What can hang from each mark
rivupog: telumal
telumal: fivuf
noko: fure gati
nepiz: dusa
robab: zele
gati: biduku firol robab tuvo zepek
tuvo: gati
guriki: firol sabosug vugofus
dusa: nepiz
fivuf: telumal tisa
biduku: telumal
fure: noko teletu
sabosug: dusa
meri: tuvo
vugofus: zigo

Each row was made from one small tree. Brackets hold a mark, then the marks that hang from it, in alphabetical order. Every link used is in the known rows. Write each row's tree.
Known rows
(fure (noko (gati biduku firol)) teletu): [  2  73 -14 -15  -5 -21 -17  -2 -18 -43   5  11  27  -8  -1  -4  30  -4
 -23  18  -7  12 -32 -35 -17 -29  -7  -3  12  12 -42 -63  -4 -19 -27   3]
(gati tuvo): [-58  13   0   6  14   1  -5   0 -14  -5  -5  -6  -7   3  10   3  28  -2
  20   4 -21   9  33  24  -1 -31   1   0  -7  -1 -28  26  -3  11   1 -14]
(guriki firol (sabosug dusa)): [ 20  63 -73   6  19 -22 -25   2   1  39  -6   0   5 -52  15   5  42  -9
  18  70  19   0  10 -49  27  18 -11  -1 -22  -2 -19 -27   3 -12  -7  52]
(biduku telumal): [  0 -13  -4  11  42  -8   9  -4   3  -9 -12  -4  -5  28  -3 -17   5  14
 -15  -2   3  -1 -14  10   2 -17  20  19   4 -33   3 -11   3  34  -2   8]
(robab zele): [ 16  -3  11 -21   7 -71  -8 -22  -5  24 -13  -2 -12  -7   8   3   1   3
 -26   0   4   4   3 -16  -2  -3   0   9   1   0  16 -19  -5  14   4  -7]
(fure (noko (gati firol)) teletu): [ 31  59 -15  12   7 -24  -6  -1  -2 -33   5  14  16  -4  -5  -3  28 -13
 -32  15  -4  -2  -9  -7 -18  -4 -12   7   9   5 -15 -51  -7 -17 -22   3]
(guriki sabosug vugofus): [  1  24  13 -16  -3  -5 -20  -2  -7  32   7 -19  -3 -21  11  16  46 -10
  17   9 -26 -20   9   1  36  -7   3  -1  -7   0  -8  11   8 -35  30  38]
(gati biduku firol (robab zele) zepek): [ -4  74  13 -46  -6 -46 -53 -39 -47 -41 -28 -10 -30  15  23   9 -29  35
 -14   4 -35  37  -4 -74 -14 -35   8   5   2  20  14 -24  -6 -14   0  13]
(rivupog telumal): [  6  -7 -37   5  22  27   5  15   1   6  17  10  -7 -10  12   1 -11 -26
  33 -18  -1  -9  -2 -10   4  22  14   4 -16  -2 -10 -25  16 -17   0  -5]
(biduku (telumal (fivuf tisa))): [-19 -16  -9  -2  31  15  10  -5   9   2 -13   5 -29  37   0 -35 -23 -37
  15   8 -13 -13  -8  20  18   5  26  -8 -22 -14  22 -20  27   2  -7   0]
(meri (tuvo (gati biduku firol zepek))): [-63  60 -22 -39 -39 -34 -17   6  10 -15  11   4 -33  37  -9   3  10  31
 -20  14 -35   8 -24 -78   1   3  15  20   0   3   1  -3   1   8  14  14]
(meri (tuvo (gati firol robab zepek))): [-24  67 -24 -11 -25 -34 -24   6  11 -23   6   5 -29  25  -5   6 -28  26
 -48  11 -47  14   4 -42  -4  21   8  60  -1   6  33  13  -3  14  16  20]
(rivupog (telumal fivuf)): [ -9 -14 -37 -12  14  18  14  21  -4  11  20  11 -11  12  13  -5 -13 -66
  48 -32   7 -22  -6  -5   1  33  10 -21 -30   7   5 -36  19 -52  -6 -19]
(meri tuvo): [-33  -9 -23 -19  13 -47   2  25  26   3   8   3   3   0 -14   1   7  17
 -22   8  -3  -1  18 -25  -8  23   5   4  10   3  15   1  -1  21  11  -2]
(sabosug dusa): [ 20  -2 -42   9  12 -36  -2  10  -3   8   4  11   9 -22  -3 -10  18 -10
   6   2  33  -5  -2 -26  22  15   1  -2   4  -7  -6 -10  -5  13   5  24]
(guriki firol (sabosug (dusa nepiz)) vugofus): [ 15  53 -57  -3  12 -38 -38   8  -2  50  20  14  12 -55  11  -8  59 -23
  24  40  -1  -9  23 -56  53  13 -27  14  -9  36 -23  -8   9 -30  17  66]
(vugofus zigo): [  7  -7   0  12 -18  18 -18  -1  18   4  -8  -3  -7  -4   1  10  10 -26
  30  -7  27  -6   9  55 -17 -40  -8  10   1  -3  -1  -2  -3  -3  19  11]
(fure (noko (gati firol robab)) teletu): [ 44  76 -19   9  10 -17 -24  -4 -16 -52   1  14  29 -21   6  -3  -9  -7
 -45  14 -18  18  -6   1 -21 -12 -13  36  11  12 -14 -47  -9 -14 -23   9]
(meri (tuvo gati)): [-44  18 -28 -18 -28 -45   4  21  28  14  19   8  -3   4 -15  -1  -2  11
 -42  11 -16   1 -16 -22   9  22   7  52   1  -4   3   6  -1  29  13   4]
(noko (fure teletu) (gati biduku)): [  6  -3 -25 -39   0 -11   7  26 -13 -63  -7  23  -6 -10  12 -29   4  -7
 -16  18 -26  10 -45 -36  -6  11  -5  27  17   0 -51 -24   3  63 -36 -14]
(guriki firol (sabosug dusa) (vugofus zigo)): [ 26  37 -69   8   1 -28 -51  -2  11  60  -1 -11  -9 -77  10  20  72 -36
  50  28  28 -14  28  -9  30 -24 -12   9 -15   3 -18 -11   8 -15  37  84]
(meri (tuvo (gati biduku))): [-74  31 -31 -46 -39 -38  -7  21  15   2  20   8   6  -2 -14  -4  -2  20
 -31  14 -17  13 -37 -51  11  -4  11  40   3   3 -26  -5   2  24   9   2]
(fure (noko (gati robab)) teletu): [ 44  41 -25   2  10 -22  -6   7 -17 -39   2  14  26 -44   2  -7  -5 -14
 -43  13  -9  19 -16  30 -11  11 -15  59  11  11 -19 -45 -10  -5 -25  -6]
(gati biduku firol tuvo): [-98  75   6 -18  -4  15 -41 -13 -32 -37  -8 -11   8  24  17   2  27  14
  27   7 -31  23  12 -48 -10 -88  10 -42  -3  12 -58  11   2  -4  -5   4]
(nepiz dusa): [ -1   7 -41  -7  -8 -30  -8   1 -31  -6   9  -3  -9  -2   0   1  -5   7
  -8 -10 -16  -1  30 -21 -24 -10  -2  16 -11 -12   3  -1   1 -21   1   1]
(guriki (sabosug dusa) vugofus): [ 22  24 -26  -6   7 -38 -21  11  -6  37  12 -11   4 -42   9   6  55 -15
  25  10   7 -23   7 -22  58   5   5  -4  -5  -6 -14  -1   1 -22  34  58]
(gati firol): [ -2  45   3   9  -3   3 -19 -11   2 -17  -1  -3   2  27   5   1  -4   6
  -3   1 -10  -2  12 -37 -10 -26   1 -30  -1   2   7  -1   0 -13   2  22]
(fivuf telumal tisa): [-12  -9 -11  -4  -9  71 -19 -33  10   3 -16   0 -27 -16   4  -8 -47 -24
  25  46 -31   6  27  14  20  19  22 -19 -19 -43   3  -7  34  11  11   3]
(biduku (telumal fivuf)): [ -9 -17  -8  -4  38 -19  18   0  -1  -4  -7  -2  -8  47   0 -25   9 -26
  -1 -16   7 -14 -19  11   3  -5  17  -3 -10 -20  18 -21   7  -5 -11  -8]
(telumal fivuf): [ -9  -6  -1 -18  -7 -12   7   7  -2   5   4   0  -4  21   0  -7   0 -45
  16 -16   7 -14  -5   1  -2   8  -4 -24 -16  13  16 -10   4 -41  -6 -18]
(tuvo (gati biduku robab zepek)): [-19  57 -10 -30 -53  19 -22 -11 -36 -26   4  -1 -25  -4   7   4 -36  11
 -10   7 -41  37 -54 -19  17  -5   8  77  -7   4 -19   4   1  -3  -2   3]
(fure noko teletu): [ 10  10  -7   6 -11 -10   1   5   0  19  11  16   3 -32   2  -3  22 -17
   5  13  13   2 -12  -2 -12  16   3  33   9  11 -16 -30 -13 -24 -18 -13]
(dusa nepiz): [-10   8  14  -3  -7   7  -6   4   4  -8  16  28  17  23   7 -29  -2  -9
  -2   9  -7  -2   3  -3  13   2 -28  22   8  40  -2  -1   0 -18  -7 -12]
(gati firol robab zepek): [ 25  64   6  10   4  15 -31 -15 -20 -48 -17  -5 -30  27  13   9 -32  17
  -7   2 -36  17  23 -26 -13   1   1   9  -3  10  36   6  -5 -21   0  21]
(noko fure (gati robab tuvo)): [ -2  10 -28 -11  37 -14 -27  20 -34 -68 -23  -5  -8  20  28  -7 -11   4
 -28  13 -55  24  22  35  -1 -20 -12  29   4  -6 -50   9   8  80 -12  -8]
(gati zepek): [ 21  -9   6   2   1   1   8  -7  -7  -4  -9  -1 -48  22  -1   6  15   4
  16   2 -12  -2   5   5   0  38   0   3  -2   2  30   1  -1 -10   2 -10]
(noko (gati biduku firol tuvo)): [-59  79  -9 -21  17  -7 -29 -10 -31 -73 -14  -9  16  29   8  -1  33  13
 -14  10 -38  20   4 -13  -8 -75 -11 -40   0   2 -56 -11   5  12 -12   2]
(meri (tuvo (gati biduku firol))): [-80  68 -28 -41 -39 -37 -24  11  16 -13  18   5   8  20 -10  -3  -5  24
 -35  14 -25  10 -25 -83   0 -25  14  20   3   3 -22  -5   1  15  11  19]
(meri (tuvo (gati (biduku telumal) firol))): [-80  62 -29 -31 -10 -40 -16   9  18 -18  10   3   5  40 -10 -15  -1  36
 -46  11 -24   7 -38 -74   3 -33  27  33   6 -22 -19 -12   4  39  10  25]

Write each row's tree
[-70  90   3 -19   0  25 -55 -20 -53 -66 -25 -14 -30  24  28   9  -1  26
  27   6 -58  45  22 -39 -14 -64   7  -3  -5  18 -29  20  -3  -9  -6   3] : (gati biduku firol robab tuvo zepek)
[  0  39 -19 -31  -1  -9 -10  14 -13 -77 -11  19  -3  16  19 -29   0   0
 -18  19 -36   4 -33 -70 -16 -11  -3   5  14   2 -44 -24   3  55 -36   5] : (noko (fure teletu) (gati biduku firol))
[ 36  20 -20   4   9 -28   9   8  -5 -19   6  17  14 -25  -5  -6  30 -21
 -27  11   2   2 -19  26 -10  18 -13  30  11   4 -19 -51  -5  -7 -24 -15] : (fure (noko gati) teletu)
[ 54 -26 -18  -7  14 -17  24  19  -3 -51 -14  23 -59  15  12 -18  17 -10
 -14  17 -34  -6 -14   0  -8  75  -9  45  11  -6   8 -10  -1  59 -33 -22] : (noko (fure teletu) (gati zepek))
[-81  64   8 -18  -1  17 -34 -18 -36 -39 -18 -11 -46  46  18   7  45  22
  43   8 -44  22  20 -44 -10 -55  10 -36  -6  12 -32  13  -3 -15  -3  -4] : (gati biduku firol tuvo zepek)
[-12 -15 -43 -11   9  51   9  16   4  18  15  18 -29   4  15 -15 -40 -76
  60  -8 -14 -20   4  -2  17  42  20 -24 -42  15   7 -35  41 -43  -4 -13] : (rivupog (telumal (fivuf tisa)))
[-29  73   8  13  15  18 -41 -18 -34 -50 -23 -11 -39  30  25  11  -3  17
  12   3 -57  28  51  -3 -16 -34   4  10 -10  11   6  33  -7  -7   2   6] : (gati firol robab tuvo zepek)
[-52  41   8 -48  10 -43 -41 -29 -58 -26 -31 -13 -40 -11  29  10   3  28
   8   7 -43  52  11 -16  -4 -38   6  34  -2  20 -23   6 -12  11  -2 -23] : (gati biduku (robab zele) tuvo zepek)
[-47  82  -1  13  13  17 -48 -11 -27 -48 -15  -8  14   8  23   4 -20  10
  -2   5 -44  28  46  -8 -17 -65   0   8  -7  11 -25  32  -6   4  -2  15] : (gati firol robab tuvo)
[ 27  18 -26   4 -10 -25 -39   9  10  40   3 -13  -3 -46   8  14  68 -39
  49   1  32 -29  13  25  42 -27  -5   8  -4  -6 -12  -3   2 -27  49  69] : (guriki (sabosug dusa) (vugofus zigo))
[-37  77  10  -7  21 -50 -53 -30 -34 -24 -25 -10   5  -1  30   8 -18  15
 -25   6 -43  34  51 -22 -20 -67   3  16  -8   9  -6  16 -12  13   2   9] : (gati firol (robab zele) tuvo)
[-30  67  -2 -10 -22   6 -14 -24 -14 -26  -3  -2 -42  61   2  -9   9  22
 -12   7 -35  10 -58 -49  12 -32  27  35  -5 -26  -9 -12   6  12  -2  19] : (tuvo (gati (biduku telumal) firol zepek))
[ 54  25 -10  -2  25 -10   0  -5 -24 -66 -18  -1 -19   8   0   5 -19   7
 -39   2 -32  20  -1  41   0  26 -20  31   1   1  24 -16   2  11  -9  -2] : (noko (gati robab zepek))
[-68  53 -36 -47 -36 -32 -23  19   0 -17  16   4  19 -23  -8  -5 -39  26
 -46  12 -27  33 -34 -47   5 -11  10  71   3   8 -26   1   0  26   9   9] : (meri (tuvo (gati biduku robab)))
[ -75   97    8  -42    5  -42  -67  -33  -52  -41  -25  -16   12   -8
   32    6  -16   26  -13    9  -43   48   22  -56  -17 -100    9    5
   -3   17  -45    3   -7   13   -4    7] : (gati biduku firol (robab zele) tuvo)
[-87 100  -3 -22  -1  23 -61 -14 -45 -63 -16 -12  23   1  25   2 -20  21
  10   7 -45  46  19 -45 -15 -98   7  -5  -3  19 -60  19  -3  -2  -6  13] : (gati biduku firol robab tuvo)
[  1  44 -29 -13   5  -9 -34 -10  -2  49   3 -17  -9 -54   9  22  44  -5
  18  32 -29  -5  21 -32  22  -6  -5   0 -19   5 -17   4  13 -25  19  54] : (guriki firol sabosug vugofus)
[-82  41 -13 -23  40  13 -34  -4 -44 -52 -22 -13  13  -1  19 -16 -10  28
   2   4 -33  48 -10   4  -2 -83  24  40   3 -12 -62  10  -2  40  -8  -3] : (gati (biduku telumal) robab tuvo)
[-53  48  -1 -31  17  -4 -18 -10 -18 -36 -10  -9   4  64   6 -21   6  -7
  12 -11  -3  -1 -34 -60  -6 -64  23 -44  -7 -10 -14 -33   7 -17 -10  12] : (gati (biduku (telumal fivuf)) firol)
[-40  99 -13 -15 -21  13 -38 -19 -25 -47   0  -5  18  20   8 -17 -48  24
 -44   5 -39  32 -59 -51   8 -74  26  65  -2 -21 -35  -9   4  27  -5  35] : (tuvo (gati (biduku telumal) firol robab))
[-77  11  -1 -16  40   4  -8  -9 -36 -30 -24 -11 -52  44  14  -9  51  30
  34   7 -29  25  -7   0   3 -38  26   7  -1 -20 -32   6  -1  27  -8 -20] : (gati (biduku telumal) tuvo zepek)
[ 20  46 -71  -3  17 -43 -32   3  -4  57   7  -9  -1 -75   6  11  60 -13
  24  35   3  -7  20 -53  44   9  -6  -2 -16   2 -22  -7  10 -13  23  75] : (guriki firol (sabosug dusa) vugofus)
[-27  29  -2   7  16  15 -21  -7 -37 -34 -22  -8 -42   3  20  10  -1  11
  18   4 -43  34  38  35  -6  -6   2  37  -7  12   0  36  -9   3   0 -16] : (gati robab tuvo zepek)
[-92  19  -7 -19  37   4 -14  -4 -28 -27 -17 -12  -4  21  11 -14  36  26
  19   5 -18  26 -13  -3   5 -74  26   5   3 -18 -60   3   1  39  -8 -10] : (gati (biduku telumal) tuvo)
[-34  36 -32 -21 -27 -36 -14  21  14  -7  14   8  12 -15  -9   0 -40  14
 -56  11 -26  19  -9 -19   4  15   5  81   2   2   4  11  -3  30  12  11] : (meri (tuvo (gati robab)))
[ 16  24 -12 -35  10 -15 -26   3 -31 -76 -22  -4 -52  78  16  -6  17  23
  -8  14 -43   3 -21 -54  -3  -5  -2 -36   7  -2 -25 -34  15  44 -11   7] : (noko fure (gati biduku firol zepek))
[-57  51 -28 -63 -31 -85 -29   4  -5  -1   7   3  12 -26  -2   1 -37  28
 -64  13 -27  34 -31 -57   7 -13  11  77   4   7 -16 -13  -3  35  11   3] : (meri (tuvo (gati biduku (robab zele))))
[  6  28 -23 -15  28 -28   4   3 -17 -35  -1  12  16 -10  -5 -18  38   2
 -28  15   6  11 -52   0  -4 -18   6  34  17 -12 -47 -70  -4  16 -29 -10] : (fure (noko (gati (biduku telumal))) teletu)
[ 65  -4 -23  -9  19  -8   7  19 -16 -75 -18  22 -44  -8  19 -19 -24  -7
 -28  16 -48  12 -12   6 -10  64 -10  73  13   0   8  -4  -4  60 -33 -14] : (noko (fure teletu) (gati robab zepek))
[-52  43 -31 -44 -37 -30 -17  15  -4 -21   9   3 -21  -1  -6   2 -25  30
 -33  13 -39  31 -31 -38   8  17  11  72   4  10  -2   3  -1  20  12   1] : (meri (tuvo (gati biduku robab zepek)))
[-29  37  -5 -27 -55  10  -3 -12 -19  -5   8   1 -41  14  -1   3   6   7
   5   7 -26  15 -57 -25  22   2   7  46  -7  -1 -15  -5   4  -6  -1  -3] : (tuvo (gati biduku zepek))
[-40  49  11  19  12  11 -19 -16 -17 -26 -18  -8 -54  52  17  11  42  10
  29   5 -41   6  48 -11 -14 -22   3 -24  -9   3   8  29  -4 -10   2  -2] : (gati firol tuvo zepek)
[ -5  92  -9   8 -46  15 -32 -16 -10 -26   6   2  13   6   9   2 -57   2
 -42   4 -40  20 -19 -28   6 -33   3  63  -9  -3  -7  13  -1   0   2  33] : (tuvo (gati firol robab))
[-41  43 -19 -18   6 -17  -7   5 -29 -31   2   9  17 -29   5  -3  57 -10
  -3  17 -12  23 -19  14  -8 -30  -8  20  10  11 -72 -39  -8   1 -28 -27] : (fure (noko (gati biduku tuvo)) teletu)
[-48  85  -4 -21 -61  11 -27 -16 -11 -19  12   2   8  19   2  -2 -14   7
 -15   6 -28  15 -49 -63  10 -55  10  18  -7  -2 -41  -4   4  -7  -3  22] : (tuvo (gati biduku firol))
[ -96   65   -1   -9   34    7  -32  -15  -27  -44  -19  -12    1   47
   14  -12   33   28   13    6  -29   19    1  -43   -8 -102   27  -24
    0  -18  -56    4    4   28   -7   10] : (gati (biduku telumal) firol tuvo)
[-18  30 -15   0  33 -16 -30  10 -18 -60 -19  -5 -19  64  23  -7  27   6
 -16  15 -52   1  30  -7  -7 -35  -9 -27   1 -11 -45   3  11  66  -9   4] : (noko fure (gati firol tuvo))
[ 38  60  15 -10  12 -55 -40 -40 -28 -25 -28  -9 -37  21  21  10 -30  22
 -28   1 -33  20  25 -40 -15  -2  -1  16  -3  10  51 -10  -9  -8   5  13] : (gati firol (robab zele) zepek)
[-28  31 -15 -24  22 -24 -30  -7 -47 -26 -11 -18 -28  39   4  19  71  16
   8  14 -21  22  -6  34   4 -30 -11 -22   1   3 -53 -52   6  -6  -3 -24] : (fure (noko (gati biduku tuvo zepek)))
[ 72  22  -9 -16  30 -80 -33 -23 -41 -11 -19 -12 -24  17   8  22  12  15
 -52   9 -13  22  -2  39   1   9 -18  21   3   1  11 -69  -1  -5   8  -9] : (fure (noko (gati (robab zele) zepek)))
[-17  70  15  -4  21 -51 -45 -39 -40 -29 -36 -13 -48  21  31  15  -3  19
 -10   5 -52  32  56 -17 -20 -33   3  20  -9  12  21  19 -12   5   3   2] : (gati firol (robab zele) tuvo zepek)
[-40  73  -9 -33  18   5 -38  -9 -33 -62 -17 -10  22  39  13 -23 -42   0
  -9 -12 -17  23 -32 -56 -11 -75  21  -6  -7  -3 -15 -27   7 -16 -12  20] : (gati (biduku (telumal fivuf)) firol robab)
[-85  52  -7 -31   1  20 -44  -3 -47 -46 -13 -12  19 -27  22   1 -16  15
  15   8 -35  51   5  -4  -3 -71   5  23  -1  18 -63  21  -3  13  -8  -8] : (gati biduku robab tuvo)
[-40  75 -29 -13 -28 -34 -30  10  16 -20  13   6  14   8  -6   1 -42  17
 -60  11 -34  16  -1 -52  -4 -11   7  58   0   2   7  10  -2  20  15  28] : (meri (tuvo (gati firol robab)))
[ 14  49 -23 -34  11 -20 -47  -1 -45 -42  -7 -13  32  -2   2   8  -5  20
 -33   9  -7  34 -31  17   2 -42 -13   2   8   7 -55 -68   6  -8   0   2] : (fure (noko (gati biduku robab)))
[ 52  69  -5   7  24  -9 -23 -16 -23 -82 -21  -3 -15  33   6   6 -20  12
 -43   2 -45  17  11   8 -10   1 -16   6   1   0  28 -18   0  -2  -7  17] : (noko (gati firol robab zepek))
[  3  -6 -22 -45  10 -18 -15  18 -26 -54 -13   0  -7  31  12 -13   4  11
 -20  12 -24   8 -38 -23   7 -11  -7 -13  10  -7 -58 -35  15  66 -15  -4] : (noko fure (gati biduku))
